Each row was made from one small tree. The marks that hang from a mark follow it in brackets, in the order of their numbers. Every link used is in the known rows. Write each row's tree.
Known rows:
K838{K70 K181}: 14; -19; 9; 10; -2; 31; -3; -3; 38; 0; 1; 36; -3; 36; -7; 22; -8; -8
K70{K838}: 9; -21; -10; 36; -1; -3; -5; 6; 37; -27; -1; -7; -2; 31; -7; 4; -22; 3
K181{K276}: -2; 13; -1; 25; 11; 46; 10; -7; 44; 12; 10; -3; 18; 13; -2; -2; -7; -9
K70{K838{K181}}: 24; -32; -2; 27; -11; 27; -16; 6; 42; -46; -2; 0; -27; 38; 0; -7; -16; -8
K181{K276{K996}}: -4; 15; -4; 15; 8; 33; 3; -7; 16; 2; -5; -12; 7; 11; 1; -12; 7; -11
K996{K276 K698}: -12; 12; 2; -2; -7; -43; 13; -9; 1; 43; 13; -10; 0; -2; -2; 10; -1; 6
K838{K70 K996{K276}}: -1; 0; 7; -6; 17; -2; -9; -1; -14; 9; 2; 15; 14; 0; -14; 32; 0; -3
K70{K838{K996{K276 K698{K368}}}}: 4; 1; -5; 21; 1; -42; 2; 15; -43; -13; -10; -33; -9; -11; -11; -20; -9; 10
K70{K838{K181{K276} K996}}: 33; -16; 4; 18; -1; 74; -14; 14; 27; -65; 0; -13; -26; 1; 4; -19; -4; -21
K70{K838{K181 K996{K276 K698}}}: 22; -17; 6; -10; -17; -3; -12; 11; -19; -35; 3; -19; -44; -10; 4; -11; 2; -6
K276{K181 K996{K698 K838}}: -21; -9; -3; -28; -2; -39; -2; -6; -10; -12; -12; -10; -2; -2; 20; -7; 0; 7
K368{K698}: -12; -15; -9; -19; 2; -12; 10; -6; 14; 26; 7; 1; -1; 29; -4; -9; -16; 4
K181{K276{K996{K698 K838}}}: -12; 19; -7; -9; 0; -8; 12; -6; -8; 22; 5; -13; 15; -28; 4; -9; 13; 7
K181{K276{K996{K698 K838{K70}}}}: -13; 20; -8; 2; 4; -14; 14; 6; -8; 27; 3; 14; 26; -23; -5; 13; 15; 9
K181{K276{K996{K838{K70}}}}: -6; 15; -9; 9; 14; 25; -7; 1; 6; 11; -1; 21; 38; -6; -9; 19; 12; 1
K838{K70 K996{K276 K698}}: -7; 7; 9; -17; 3; -33; 12; 5; -25; 31; 6; 9; 3; -17; -11; 26; 3; 4
K181{K276{K996{K698{K368}}}}: -10; 31; -4; 25; 2; 5; 29; 0; -17; 26; -15; -25; 8; -2; -4; -35; 5; 4
K996{K698 K838{K70 K181}}: 3; -17; 3; -11; -10; -16; 6; 1; 14; 17; 9; 34; 4; -2; -6; 23; -3; 10
K181{K276{K996{K698{K368} K838}}}: -14; 27; -11; 12; 8; -11; 15; -4; -28; 23; -9; -20; 25; -25; -6; -27; 7; 13
K838{K181{K276} K996}: 19; -6; 15; -8; 4; 83; -4; -5; 24; -27; 1; -5; -14; -2; 5; -12; 1; -24
K276{K181 K996}: -13; -14; 0; -5; 5; 11; -10; -8; 12; -26; -21; -8; -11; 34; 19; -5; -6; -9
K276{K996{K838}}: -9; -11; -7; -14; 6; -20; -14; -18; -5; -4; -8; -4; 17; 4; -4; 6; 0; 6

Write each row's tree:
13; 6; 6; 14; 0; 74; -5; 5; 19; -4; -6; 24; -2; 21; 0; 2; 15; -18
K838{K70 K181{K276{K996}}}
-6; 5; -8; 0; 17; -23; -19; -7; 2; 26; 14; 30; 41; -1; -15; 42; -1; 10
K996{K276 K838{K70}}
-19; 0; 0; 7; -1; -20; 16; 2; -22; -3; -31; -21; -13; 21; 13; -30; -7; 4
K276{K181 K996{K698{K368}}}
3; 7; -2; -11; -4; -24; -5; -12; -27; 16; 4; -3; 5; -16; -5; -13; 1; 11
K996{K276 K698{K368} K838{K181}}
-7; 14; 4; -7; 8; -33; 13; -5; -45; 27; -7; -25; 3; -17; -11; -15; -4; 8
K838{K996{K276 K698{K368}}}
-17; 15; 0; 11; 4; -22; 8; 0; -14; 9; -9; -14; 0; 13; 10; -14; -9; 5
K996{K276{K181} K698{K368}}
-18; -8; 3; -14; -8; -19; 12; -1; -1; -7; -16; -13; -22; 18; 21; -13; -2; -2
K276{K181 K996{K698}}
7; 8; 7; -5; -16; 37; 15; -3; 7; 7; -2; -12; -25; -1; 12; -24; 17; -13
K838{K181{K276{K996{K698}}}}
13; 3; 16; -6; -5; 44; 18; 14; 11; 0; 6; 17; -13; -15; -1; 4; 7; -12
K838{K70 K181{K276} K996{K698}}
7; 15; -1; 9; -1; 23; 11; -4; 4; 12; 5; -3; 12; -20; -2; -25; -2; 4
K996{K698{K368} K838{K181{K276}}}
-22; -1; -8; -10; 4; -35; 2; -2; -34; -7; -25; -16; 7; 2; 11; -24; -6; 13
K276{K181 K996{K698{K368} K838}}
9; -6; 17; -35; -9; -3; 0; -9; -22; 2; 6; -12; -31; -15; 5; -4; 6; -10
K838{K181 K996{K276 K698}}
-19; 6; -3; -24; 1; -41; -9; -7; -3; 1; 9; -3; 8; -12; 17; 11; -4; 7
K996{K276{K181} K698 K838}
7; 7; 2; -9; -10; 22; 8; -5; 24; 11; 17; 4; 1; -19; 6; -7; 4; -2
K996{K698 K838{K181{K276}}}
27; -10; -4; 43; -7; 69; -10; 12; 52; -47; 7; -4; -18; 23; 3; -15; -7; -18
K70{K838{K181{K276}}}
24; -9; 6; 10; -13; 38; 5; 20; 12; -42; 4; -19; -36; -13; 6; -27; 0; -12
K70{K838{K181{K276} K996{K698}}}
7; 9; 7; 7; -13; 39; 17; 11; 6; 11; -3; 17; -13; 2; 3; -2; 20; -10
K838{K70 K181{K276{K996{K698}}}}
9; -7; 0; -20; 3; 12; -32; -21; 6; -6; 13; 8; 6; -1; 2; 12; 3; -4
K996{K276 K838{K181}}
-1; -11; 1; -6; -4; -22; -9; 19; -14; -45; -5; -27; -30; -6; 16; -8; -6; -3
K70{K838{K996{K276{K181} K698}}}
-15; 19; -9; 10; 12; -60; 6; 2; -31; 49; 4; 16; 39; -13; -20; 19; -2; 25
K996{K276 K698{K368} K838{K70}}
11; -10; -4; 10; 6; -6; -21; 5; -10; -36; 0; -19; -10; 0; -5; 3; -8; -4
K70{K838{K996{K276}}}
-12; 12; -4; -8; 3; -59; 3; -1; -10; 45; 18; 22; 30; -20; -12; 38; 4; 18
K996{K276 K698 K838{K70}}
29; -24; 4; 0; -4; 28; -32; 6; -6; -58; 0; -13; -32; 6; 1; -5; -2; -17
K70{K838{K181 K996{K276}}}
1; -15; 2; -21; -13; -21; 1; 1; -14; 7; -6; 25; -4; -3; -2; 14; 12; 8
K276{K996{K698 K838{K70 K181}}}
10; -5; 0; -9; 3; 10; -29; -8; 5; 3; 12; 37; 16; 4; -8; 33; 4; -1
K996{K276 K838{K70 K181}}
-13; -4; -4; -4; 1; -48; 15; 0; 12; 38; 10; 27; 29; -7; -13; 34; -8; 21
K996{K698 K838{K70}}
-19; 5; -3; -13; 3; -45; -7; 4; -2; 10; 9; 26; 20; -8; 7; 32; 1; 12
K996{K276{K181} K698 K838{K70}}
